Known rows, with every step that occurs
noso -> gezun -> dosuvuf -> lora -> pakuf: [-45 -21 -34  -6 -19   5  -6  -2  -8   5  24 -29  20  -4  -4 -12 -12  -5
   9  45  17   2  21   6 -15  10  14  -7  -8  -9 -10 -16   5  31   9 -16
  14   2  -5   0  -4  24  -7 -16  -8 -12  -7  -5  27   9 -23  -7   1  20
   5  10 -16   6  21   3 -17  -2  53   7 -27  -1]
pakuf -> gezun -> noso -> lora -> monarus: [ 19  -2   8 -23 -10  11   2   9 -18   7 -53 -14  25 -17 -23 -14  11 -18
  18   2  19   2 -10  -8  35   6 -13 -20 -19   2  21  62   7 -39  45 -27
  15 -20  17   2   7 -17  16  -5  23   4  14   2  17  -1   0 -15 -19 -13
 -21  -8  -8   1  -7   1  16   6 -17  -7  -9   6]
noso -> lora -> pakuf -> gezun: [-13   0  -9 -36  -7   9   3   6  11  -6 -40 -34  13 -13  -2 -10 -11 -19
  14 -13  17  10  -6 -12  28  11  -7 -15  -5  -4  -8  33   6  -5  15 -22
  17 -14  12  -2  -9  33  14 -16  34 -39  14  12  13  11  12  -6   0  -6
  -7   8   2  -5  15   2  -8  11  11   1 -18  13]
gezun -> serazo: [ -5  -1   2  26 -14   9  10  -8 -14   8  -5  10 -28 -18 -25 -12  -7  -6
  16 -16 -40   6 -11 -17  17   7  10 -12   1   6   5  -3   8  13   6  -6
  15   3  -4   2   4  12  20  -9 -11  19  15   2  11  12  -3 -23 -14  34
  -1  -4   0   1  24  -4 -21  32 -40   0   3   3]
noso -> gezun -> dosuvuf: [-14 -15 -23  -8 -18   8  -6  -9 -12   5  57 -24   7 -19 -20  -7  11  -4
  12  26   2  -9  14   4 -32  12  14  -7 -16  -6  32  10   9   6  12 -18
   4  -9   1   2 -12   6  15 -11 -17   7  -7 -10  23  13  -6 -14  -7  29
   3  -8 -19  15  11  -7 -13  -4  33   2 -15  -5]
lora -> monarus: [ 17 -12   3 -48 -33   2   2   3  -7   6  -8  -4  11  -2 -39 -10   6  -6
  26  14 -27  -5   2  -6  31  -1   2 -14  -6   7  24  14   6 -31  15 -12
   0  12   1 -11  -2  -2  12  -5  14  30   1  -2  22   3  -5 -18  -5  33
   2   0 -10   4  10  -5 -11  -1   0 -15  -1   4]
pakuf -> gezun: [ -7   6  -8 -27  -9   6  11  -4  -5 -15 -30  -8  -8 -15 -16  -7   2 -19
  17  -5  -3  -4  -8  -4   4  11   9 -11  -6  -1  23   9  15  -6   2 -18
   3 -13  11   1 -15   8  23  -6   7   6   7   6   3  11  -6 -15  -8  14
  -5  -1  -7   2   9  -6 -13  11 -33   1  -1  -1]
pakuf -> gezun -> serazo -> lora: [ -5  13  -4  42   7  15  -7  -7 -10   2 -45  -3 -30 -20  -5 -11 -10 -21
  18 -24  -5  -4 -19 -24   2  15 -15 -12   2   7   2  -1  17  -7 -18 -13
  15  -5   8  20   2  13  24  -9 -13 -46  11  12   1  21   5 -15  -9 -14
  -6   0   5  -3   2   0 -14  22 -80   2   4   7]
noso -> gezun: [-13  -3 -24  21 -15   1   4  -6 -10   1  37  -5 -11 -10 -20  -6  13  -4
  16  -3 -34  -5  -4   3  -7   9  12 -10 -15  -5  24   7   6   3   9 -13
   4   2   7  -3 -13   8  19  -8  -8  30 -15  -3  10  12  -8 -17 -17  24
   1  -6  -1  -2  -1  -6 -21   4  20   0 -12  -3]
serazo -> lora -> noso -> gezun: [-12  15 -23  48   9   1 -18   4   1   3  21 -12 -19 -15 -29 -11   0  -5
  15   4 -25  -9 -18 -15  -6   8  -8 -18 -21  -2   6 -13  10   3   3 -10
  -1 -17  10  10 -14  -1  11  -7   4 -14 -18   4  -3  -1  10 -11  -7 -19
  -5  -8  12  -3  16  -6 -16   2 -15   0  16  -3]
lora -> noso: [  9  15 -15   0  -9   4  -9   2  10  -6  -8   7 -10  -9 -40 -11  -2  -7
  20   7 -25  -3  -8 -10  11   3   1 -17 -12   3  17 -11  14  12  16  -8
   2 -17   1  -4 -20   2  10  -3  21  30   0   9   2  -3  -1 -19  -7  16
  -1 -17   4  -4  45  -6 -16   8 -18  -2  13   0]
noso -> gezun -> monarus: [-13   4 -26  -3 -26   1   2  -5 -21  -5  67 -17  16 -11   2  -7  19  -1
   6   3  -9 -13  -1  19 -11   8  19 -11  -9   0  20   4   1  10  11 -21
   1   9   3   6  -5   7  22  -8 -11  20 -12  -9  29   8 -10 -12 -13  41
   8  -1 -11   1   3 -12 -15   5  31   5 -11  -6]
pakuf -> gezun -> dosuvuf -> lora -> noso: [-23  23 -24 -33 -10  12  -7   3  -4 -17 -36 -23  13 -21  -5 -20   1 -20
  18  51  33  -7   6  -7 -24   8   7  -7  -9  -2  -1 -32  18  28   7 -15
   7 -30   1  13 -24   7  -4  -6  -2  11   8   9   0   7 -25 -11   3   1
  -4 -12 -15  11  42  -8  -3  -7 -17   3  19   4]
dosuvuf -> lora -> monarus: [ -1 -16   1 -46 -32   3  -7   7 -10   9 -37  -9  20   2 -26 -17  -2  -7
  28  39  -8 -11   7 -11  29   0   9 -13  -6   6   4   0   2  -8  18 -10
   6  20  -7  -1  -3  -6  -3 -10   4  18   4   1  25  -5 -28 -17  -4  35
  -2  10 -25  -9  13  -3  -8   5   8 -13   0   1]
gezun -> monarus: [-15  -2 -13 -21 -28   5  -1  -1  -9  -8  28 -20  17  -3   3  -7   1  -4
  10   0  -5  -4  -2   7  12   0  -8 -13  -4   7  20   5   4   9  18 -14
   4   7  -5   3  -5   8   8   1  13   8  10  -4  40   9  -4 -11  -6  55
   7   1 -17  -2  32 -10 -12   6  12   2  -7  -3]
lora -> noso -> gezun: [  0  21 -31  31  -2   1  -5  -1  -9  -4  33   3 -12 -13 -34  -8  18  -5
  17   6 -32 -12  -7  -2  -6  11  19 -15 -21  -4  13 -11   7  19  13 -16
  -1 -20   5   0 -24   8  15  -6  -5  51 -18   3 -13   0  -1 -18 -15   5
  -3 -18   8   1  23  -8 -16   9  11   1   9  -3]
pakuf -> gezun -> monarus: [ -8  12 -21 -50 -19   8   9   4 -16 -24  21 -14  20 -11  10  -8  12 -16
   9   1  21  -5  -8   5  -8   8   6 -10  -1   3  20   6   9   6   7 -26
   3  -6   5  11 -17  10  17  -1 -10  -4  12  -3  16  10  -8  -8 -12  34
   6  -1 -16   0  17  -9  -6   9 -17   1  -3   3]
noso -> gezun -> serazo -> lora: [-13   4 -18  84  10   8  -7  -9 -24  13  29  -1 -31 -19 -13 -12  -3  -6
  15 -18 -35  -5 -15 -12  -9  11  -3 -11 -13   2  -1  -2   7   2 -11  -4
  11   3   4  16   4   7  17 -12 -16 -26  -6  -1   7  16   4 -18 -17  -7
  -2  -3   9   5  -3  -3 -18  22 -27   2  -2   1]
serazo -> gezun: [ 12  10  -2   0  -8   4   4  -4  -6  -5  12 -14 -28 -11 -19  -6   4  -4
  13  -2  -2  -8  -7 -10  -3   9  27 -11  -4 -11  14   5  11  15  -3 -11
  12  17  18  -5  -5   4  16   0  12  41  12  -6  22  10  -8 -14 -20  55
  -1   4  -7   1  20  -3 -15   6 -26  -5  -3   0]

Rows
[-39 -15 -18 -34 -26   9 -15   2   9   2 -15 -33  24  -3  -5 -14 -29  -7
  13  42  22   7  23 -17   3   3  -4 -10   2  -1 -16 -17   9  29  16  -6
  18   0 -12   0   7  29 -14 -10   6 -21  12   3  36   7 -22  -7   9  35
   1  10 -24  -2  47   1 -14   1  26   4 -16  -1]
gezun -> dosuvuf -> lora -> pakuf
[ 10  -2  13  43   0   9   0   2 -15  10 -11 -17 -12 -26 -19  -9  -1  -6
   7  -9  20  -2 -15 -15  21   8   0 -15 -15 -10  11  34  10   5  40 -10
  22 -11  24   0  -1  -8  20   0  34  33  22  -6  31   1  -3 -12 -24  29
 -14  -4  -4  -4  17   0  16  23  -7   0 -11   5]
serazo -> gezun -> noso -> lora
[ -4  -7   3  46  -2   6  -1   3   0   9 -10 -19  -7 -11 -16  -4 -25  -3
   5 -19  28  12 -10 -14  34   9   1 -17  -9 -14  -7  35   9  13  37 -17
  19  -9  22  -6  19  16  13  -2  45  12  22  -6  29   0   6  -9 -18  28
  -8   3   4  -8  30   4  10  27  -5   2 -19   4]
serazo -> gezun -> noso -> lora -> pakuf
[ 22 -20   9 -47 -26   7 -11   8  -8  14 -11 -31  23  -8 -36 -12   8  -7
  26  19 -14  -9   5  -9  37  -4  -7 -18 -10   6  24  48   3 -39  34 -14
   8  19   0  -7  -1 -10  11 -12  28   1  14   1  24   0   5 -19   0  18
  -6   4 -13  -1  10  -6  -2   5  30 -14  -5  12]
noso -> lora -> monarus
[-24  12 -17 -25 -17   9 -15   3  -4  -6 -20 -22  13 -13 -19 -20  -7  -9
  19  58  17 -11   7 -13 -12   2   9 -13 -10  -1  -3 -33  14  35  19  -2
  16  -9 -11   9 -15   2 -11  -1   0  14   9   9  17   1 -23 -13   3  18
  -2  -9 -13   2  59 -10  -8  -3  20   0  16   1]
gezun -> dosuvuf -> lora -> noso
[ -6   4  -1  13   2  16   4  -1  -1   2 -30 -10  -6 -19   8 -11 -13 -17
  11 -27   5  16 -13 -16  24  17  -3 -15   0   0 -11  27   9  10  -8 -22
  25 -13   5   3   3  29  14 -19   3 -33  26   8   4  20  11 -15  -5  -2
  -8   0  10  -7  14   5  -7  37 -30   7 -10  18]
noso -> lora -> pakuf -> gezun -> serazo
[  5  38 -11  51  16  14  -9   1  -4  -8 -44   3 -33 -23  -9 -15  -3 -20
  16 -13 -11  -1 -31 -32   2  14 -11 -14  -7   4  -9 -16  20   3 -24 -12
  12 -16  10  22  -6  13  13  -3  -5 -30   7  15 -19  13   7 -15  -9 -32
  -9 -14  17  -3  25  -3 -12  21 -97   0  29   7]
pakuf -> gezun -> serazo -> lora -> noso
[  2   8   5  54  -7   5  13  -6 -14  -2  -9   4 -21 -20 -28  -4 -10  -4
  12 -12   9   4  -9 -11  13   8  19 -12 -10  -9  16   7  12  13  25  -9
   9  -3  21  -2   5  -2  14   6  21  62  14  -9  25   0  -9 -15 -29  41
  -8  -5  -5   5  23  -1   2  18 -43   0  -7 -10]
serazo -> gezun -> noso
[  5  10 -10   6   1  12  10  -9 -16  -8 -28   8 -21 -23  -7 -12   2 -17
  17 -22 -16   6 -21 -15  -1  14  12 -10   1   1  17   2  13   9  -9 -16
  22 -13   6   6   0  15  29  -7 -27  21  19   6  -2  21  -7 -18 -16  11
  -4  -6   1   2   6  -5 -18  25 -72   1   3   5]
pakuf -> gezun -> serazo
[-37  10 -10  13  -4   8   3   5   4  -5 -67   1  16 -14   0 -10 -26 -18
  13   0  13  15  -8 -13  13   8  -8 -13  -6  -6 -17 -15  13  22  25 -21
  13 -29  10   9  14  28   8  -3  19 -11   6   8  13   0 -22 -10 -15  -1
  -7   5  -7  -7  21  11   1  20 -17  12 -14  -4]
dosuvuf -> lora -> pakuf -> gezun -> noso
[-11   9   5  27  -4  15  10   7  -8   4 -52 -12   4 -28 -10 -12   2 -20
  11 -10  24   6 -15 -11  22   9 -13 -16 -16  -1  17  41  10  -8  42 -20
  13 -30  20   5  -3   2  19  -1  22  -7  16   8  15   3  -1 -15 -18 -17
 -16  -9   2   0   7  -3  12  21 -10   2 -14   4]
pakuf -> gezun -> noso -> lora
[ 17 -19  -8  47 -12   5  -3  -1 -23  18  15  -9 -18  -9 -22 -10  11  -3
  21  -1 -38  -9 -18  -9   7   9  -4 -14 -10   8   9  17   0 -34 -20 -11
  10  15   1  11  12   2  16 -12 -20 -13  -5  -5   5  10   5 -19  -9  -1
  -5  -3   0   5 -18  -2 -17  17 -31  -9  -3   6]
noso -> gezun -> serazo -> lora -> monarus
[  5  12 -21  60   8   4   4  -3 -11  -3  30  19 -30 -19 -29 -10  10  -4
  15 -14 -53  -3 -19  -4  -3  12  20 -10 -12  -2   5 -18   7  27 -16 -13
   5 -16   4   8   0   0  16  -4 -27  61  -6   7 -17   9  -5 -24 -20   7
  -1 -24  19  -3  18  -7 -17  35 -19   2  14   2]
lora -> noso -> gezun -> serazo
[-27 -11 -18  20 -10   4 -16  -6  24   8 -22 -24  -5  -1 -19  -8 -30  -6
  17  -8  -9   9  -5 -20  29   1 -24 -17  -2   3 -12  -6  13  -5   5  -5
   5  11   2   1   3  32  -1  -6  38 -69   3   6  20   6  14  -7   8   3
  -4  16  -2 -10  27   2 -17  11   1   0 -11  -2]
serazo -> lora -> pakuf
[-39   7 -28 -44 -22   5   1   5 -10 -21 -23 -23  43   0  26 -10 -17 -17
   6  14  36   8   3   2   9   6   1 -12   4  -2 -19 -20   6  23  -4 -26
  11   1  -3  13  -5  34  -4  -9  11 -21  10   4  14   6 -25  -3  -2  29
   7  14 -20 -12  33   0 -12  14  11  10 -11   4]
dosuvuf -> lora -> pakuf -> gezun -> monarus
[-14 -29 -17 -39 -30   2  -7   1 -23   9  23 -30  31  -6 -21 -15  20  -5
  21  63   6 -17  25   7 -17   6  15  -8 -15  -2  14   6   2 -10  12 -15
  12  13  -6   2  -4  -3  -7 -15 -28  23  -9 -12  13   3 -27 -14  -1  30
   1  -1 -29  13  -1  -4  -7 -14  48  -8 -10  -1]
noso -> gezun -> dosuvuf -> lora -> monarus
[ -7   3 -39  14  -9   4  -2  -1  -1  -6  42 -21  -1 -17 -29 -11  14  -4
  12  34  -8 -12  10   3 -27  10  15 -10 -17  -7  18 -11  15  18  12 -14
   3 -27   3   2 -19  10   9  -4  -8  29 -12  -3  -3   5  -2 -13  -5  15
  -2 -22  -3  11  28 -11 -12 -13  13   1  10  -2]
lora -> noso -> gezun -> dosuvuf
[-19   3   1  22  -7  10  -2   9   6  15 -36 -17  16 -10 -26  -9 -24  -7
   7 -12   8  19  -1 -16  51   1 -28 -21 -10   1  -9  26  10   5  51 -13
  11 -22   7  -4  11  17   5  -7  47 -21  18   7  32  -2  13 -12  -9   2
 -11  -1   5 -13  34   6   5  29  19   4 -25   3]
gezun -> noso -> lora -> pakuf
[-18  -1 -14 -50 -16   9  -3  12   3 -14  -9 -38  35  -7  26 -11  -7 -15
   0 -10  31   5  -2   2  18   8 -10 -18  -1   0  -4  31   8   3  16 -30
  18  -9   6   6  -4  34   3 -12  25 -36  18  -1  24   9   8  -5   1  27
   3   9  -8 -10  26  -8  -5  13  18   7 -14  11]
noso -> lora -> pakuf -> gezun -> monarus
[ 24  -3   5   9  -6  11  -3  -2 -21   4 -51  -8 -17 -11 -17 -14   3 -21
  25  -5 -13  -7 -18 -21  16   9  -7 -13  -3  12   8  15   9 -37 -26 -17
  14   6   3  15  13   2  14  -9 -22 -36   7   5   4  20   4 -14  -7 -14
  -5  -1  -5   2  -7  -5 -14  17 -84  -8  10  11]
pakuf -> gezun -> serazo -> lora -> monarus
[-25  -5 -24  77   6   6  -6  -8  -4  14  21  -7 -23  -5   1  -7 -23  -4
   9 -23 -31  10 -18 -18  12  13  -6 -15   0  -2 -17  -3   6   6 -22  -9
  12   5   0   8  15  28  16 -15  -3 -45  -2   4  -1  16   9 -12  -7  -2
   2   3  11  -4   6   8 -22  29 -24   6 -13   2]
noso -> gezun -> serazo -> lora -> pakuf
[ -2  11  -9  18   2   8  13  -6   3  -9 -29   3 -19 -13  -4  -9 -20 -17
  14 -26 -16  19 -15 -17  13  15  10 -12   6   2  -7  -1  11  16 -24 -21
  21 -12   6  -2  10  34  16 -11 -14  -2  17  10  -1  19   4 -14 -13  14
   2   1   6  -9  15   3 -28  38 -56   6  -7   6]
lora -> pakuf -> gezun -> serazo
[-23  -7 -25 -41 -17  12   7  -4   3 -15  -5 -27  17  -5  -4  -6 -11 -17
   9  18  22   9  14  -6  -8  10   4  -7   1  -5   3   0  17   3   2 -25
  13 -25   3  -2  -5  36   4 -10   1 -27  13   3  17  19   2  -6   2  18
   5  -1 -13   4  29   1 -16  -7 -15   7 -14   0]
lora -> pakuf -> gezun -> dosuvuf
[ 10 -13  17  -1 -17   8  -8  12  -7  18 -28 -11  21 -12 -41 -10   4  -6
  18   7  -6   2   1 -10  48  -2 -20 -21 -17   3  17  54   5 -37  60 -15
   9  -6   7  -2  11 -13   6  -2  25  17  11  -1  32  -4   3 -16 -11   8
 -19  -4 -10  -4   8  -3  13  12  15 -10 -11   7]
gezun -> noso -> lora -> monarus
[ -1  10 -19 -15  -8   4 -14  -1  -7 -10   3 -33  -6 -15  -9 -18   1  -6
  14  56  39 -12   6 -12 -28   9  19  -7  -8 -11   0 -33  16  38  -2  -4
  18  -4   2   2 -17   0  -6  -2   3  39  13  -4  14   0 -23 -12  -6  43
  -2  -9 -13   9  50 -13  -4  -1   0  -1  19   6]
serazo -> gezun -> dosuvuf -> lora -> noso
